What can hang from each mark:
j_863: j_87
j_637: j_87 j_372
j_87: j_265 j_372 j_470 j_506 j_637 j_669
j_951: j_669 j_715
j_669: j_265 j_372
j_372: j_637
j_470: j_87
j_265: j_398

Known rows, with every way that one mark hangs from another:
{j_87 {j_265 j_398} j_470 j_506 j_637 {j_669 j_372}}: 299 370 -347 -178 281 -70 54 91 -1 -285 -46 -636 52 -257 -26 270 -50 -14 188 3 41 184
{j_372 {j_637 {j_87 j_669}}}: 111 -206 53 -38 334 344 -88 -71 47 111 75 185 206 133 -121 78 235 -153 -269 -146 -379 75
{j_863 {j_87 {j_265 j_398} {j_372 j_637} j_470 j_669}}: 229 192 -155 113 422 174 42 51 -28 -20 -167 -423 -303 -134 -41 281 22 -47 -34 27 98 -27
{j_470 {j_87 j_265 j_637 j_669}}: 153 -139 53 77 398 -67 -50 -5 -60 -71 95 -174 6 -94 -107 74 112 15 -80 -165 6 137
{j_372 {j_637 {j_87 j_265 j_470 j_506}}}: 232 -36 76 109 404 143 -172 129 39 -59 -126 -302 29 -118 27 270 37 12 -27 6 -258 291
{j_372 {j_637 {j_87 {j_265 j_398} j_470 j_506 j_669}}}: 349 83 -85 -92 386 157 -36 187 64 22 -127 -354 54 -158 52 329 15 10 69 238 -62 152
{j_863 {j_87 {j_372 j_637} j_470}}: 156 105 -1 296 416 139 -191 -116 -110 -19 -196 -105 -143 63 -169 153 132 -163 -256 -255 -206 177
{j_470 {j_87 {j_265 j_398} j_372 j_506 j_637}}: 185 -12 22 93 325 -191 -96 249 -59 -142 -103 -453 120 32 -71 137 -230 -18 21 5 70 246
{j_372 {j_637 {j_87 j_470 j_506 j_669}}}: 429 89 61 -57 410 175 -241 -59 54 81 -38 -169 66 -185 -42 293 144 -123 -94 54 -265 247
{j_951 j_669 j_715}: -502 -144 -312 288 341 -229 19 -180 -160 85 255 334 650 430 -294 -177 447 -226 -498 -597 -391 368
{j_951 {j_669 {j_372 j_637}} j_715}: -509 155 -124 212 230 246 -64 -237 -114 -108 173 396 486 295 -343 -54 436 -220 -678 -436 -363 178
{j_951 {j_669 j_265}}: -436 71 -371 137 151 -222 120 -303 -189 32 180 250 405 401 -145 -166 370 -69 -304 -436 -419 332
{j_951 j_669}: -326 -147 -317 177 241 -215 -21 -165 -187 65 225 290 440 448 -195 -161 453 -150 -258 -594 -431 260
{j_470 {j_87 j_372 j_506 j_637 {j_669 j_265}}}: 312 362 87 -53 275 -101 -115 -256 -11 -86 11 -468 -28 -293 -74 182 -153 -104 -145 71 -6 288
{j_87 j_372 j_470 j_506}: 252 167 -279 173 299 -225 -210 -96 -48 -107 -13 -362 170 -52 -24 121 2 -122 42 -264 -360 422
{j_372 {j_637 {j_87 j_470}}}: 92 -155 20 178 371 183 -165 13 -32 20 -150 220 186 113 -93 102 201 -78 -229 -175 -434 251
{j_637 {j_87 j_470 j_506 {j_669 {j_265 j_398}}} j_372}: 249 51 -322 -115 257 -130 64 104 167 139 -239 -167 261 -286 99 247 -54 -247 21 93 -253 149
{j_669 {j_265 j_398}}: -291 -31 -498 25 103 -186 146 -69 -161 -19 -52 259 579 649 -105 -210 134 -41 -128 -275 -403 376
{j_470 {j_87 {j_265 j_398} j_372}}: -72 -244 -212 294 203 -143 31 128 -100 -26 -120 10 161 200 -25 25 -20 19 -50 -134 -56 139
{j_470 {j_87 j_265 j_372 j_506 j_637}}: 232 -6 164 164 366 -122 -190 90 -24 -178 -9 -522 -29 -170 -66 173 -173 -26 -28 -94 -16 274
{j_265 j_398}: -173 -259 -452 76 194 -183 17 79 -160 23 10 317 626 693 -161 -200 213 -111 -88 -415 -413 300

Rows:
347 99 3 -36 347 -123 -41 150 1 -83 -18 -586 -9 -192 -26 230 -214 -32 59 118 185 122 | {j_470 {j_87 {j_265 j_398} j_372 j_506 j_637 j_669}}
-413 74 -170 261 297 233 175 71 -27 -79 -124 128 261 -42 -165 211 250 -100 -430 -52 -88 92 | {j_951 {j_669 {j_372 {j_637 {j_87 {j_265 j_398} j_470}}}} j_715}
272 555 -277 -199 244 -61 81 -188 -107 -95 -312 -514 -38 -94 -179 269 6 -211 -6 -10 132 281 | {j_863 {j_87 j_470 j_506 j_637 {j_669 {j_265 j_398} j_372}}}
137 -10 -389 111 340 -151 62 -108 -62 -83 133 -270 39 -154 27 92 210 76 97 -250 -213 218 | {j_87 j_265 j_470 j_669}
141 48 67 157 266 102 -227 190 -34 -89 -134 -187 87 116 -32 164 -110 36 -134 134 1 157 | {j_470 {j_87 {j_265 j_398} {j_372 j_637} j_506}}
-708 229 -543 152 43 -116 284 -277 -165 -55 33 347 674 465 -275 -137 319 -209 -524 -353 -261 312 | {j_951 {j_669 {j_265 j_398} j_372} j_715}
235 -50 -172 16 487 -123 -9 187 146 -192 88 -397 -23 -519 46 146 -14 -77 37 -239 -182 10 | {j_87 j_265 j_470 {j_637 j_372} j_669}
257 509 -475 -82 185 -224 72 -166 -22 -64 -80 -475 166 -144 64 174 -109 -58 94 104 -160 354 | {j_87 j_372 j_470 j_506 {j_669 {j_265 j_398}}}
382 277 -58 -106 482 -169 -95 -70 68 20 -163 -537 -106 -420 -81 257 -25 -302 -89 -142 -53 177 | {j_863 {j_87 j_470 j_506 {j_637 j_372} {j_669 j_265}}}
288 98 86 -100 331 -134 -190 -50 99 -8 -20 -156 131 -325 -65 133 -67 -205 -202 -33 -106 147 | {j_470 {j_87 j_506 {j_637 j_372} {j_669 j_265}}}
119 429 -81 -147 38 272 -132 -211 -67 -53 -203 114 179 82 -122 185 97 -41 -268 238 19 159 | {j_470 {j_87 j_506 {j_669 {j_265 j_398} {j_372 j_637}}}}
317 -147 -2 -92 398 -160 -122 347 113 -11 -41 -286 157 -231 -24 185 -123 -141 -8 7 93 -1 | {j_470 {j_87 {j_265 j_398} j_506 {j_637 j_372} j_669}}
316 36 -29 113 273 -63 -133 -132 1 -9 58 -468 -89 -304 28 249 -13 -29 19 -47 10 151 | {j_470 {j_87 j_265 j_372 j_506 j_669}}
147 111 -115 6 205 272 -44 191 37 -140 -292 -215 89 -39 -8 315 -10 -20 -8 108 -131 165 | {j_669 {j_372 {j_637 {j_87 {j_265 j_398} j_470 j_506}}}}
-628 378 -180 169 140 244 70 -396 -112 -146 127 334 434 228 -287 -61 354 -150 -712 -289 -344 253 | {j_951 {j_669 j_265 {j_372 j_637}} j_715}
161 -216 -45 196 528 -176 -147 149 -11 -17 -195 -103 43 -60 -196 71 102 -345 -179 -508 -229 122 | {j_863 {j_87 j_470 {j_637 j_372}}}
-336 117 -552 1 -52 9 182 -157 -131 -144 -117 253 503 513 -129 -134 139 -84 -170 -274 -358 265 | {j_669 {j_265 j_398} j_372}
435 162 -51 -32 555 -175 -68 -19 -56 -36 -39 -800 -227 -259 -98 291 60 -96 131 -171 109 262 | {j_863 {j_87 j_265 j_470 j_506 j_637 j_669}}
-135 -177 36 80 161 472 -3 1 71 -156 -68 71 76 82 -81 140 142 -68 -233 -207 -317 12 | {j_669 {j_372 {j_637 {j_87 j_265}}}}
-11 -3 -166 94 165 -81 -8 -352 -122 82 0 234 180 100 -104 -24 239 -19 -232 -150 -157 276 | {j_470 {j_87 {j_669 j_265}}}
173 439 55 -87 73 341 -217 -388 -38 -108 -84 34 26 -118 -105 207 147 -35 -333 113 -64 186 | {j_470 {j_87 j_506 {j_669 j_265 {j_372 j_637}}}}
11 -27 -59 -81 134 380 -24 206 57 -113 -186 -102 231 213 -43 212 1 -95 -85 12 -191 102 | {j_669 {j_372 {j_637 {j_87 {j_265 j_398} j_506}}}}
71 358 -169 -54 89 274 -35 -37 -10 -112 -389 -31 223 60 -53 246 -12 -85 -160 182 -251 303 | {j_669 {j_265 j_398} {j_372 {j_637 {j_87 j_470 j_506}}}}
185 381 -530 -130 209 -291 34 -164 -92 4 -81 -241 315 92 18 95 72 -7 94 34 -187 422 | {j_87 j_470 j_506 {j_669 {j_265 j_398}}}
185 542 -427 -110 95 -25 4 -418 -41 -165 -52 -302 95 -244 -4 202 151 -64 1 -99 -223 350 | {j_87 j_470 j_506 {j_669 j_265 j_372}}
-289 272 -333 -47 -9 292 58 -123 -100 -199 -132 339 404 496 -145 -88 126 -36 -316 -113 -353 182 | {j_669 {j_265 j_398} {j_372 j_637}}
-252 268 -191 21 35 356 -41 -292 -61 -238 -41 249 256 307 -135 -58 186 -38 -369 -237 -428 218 | {j_669 j_265 {j_372 j_637}}
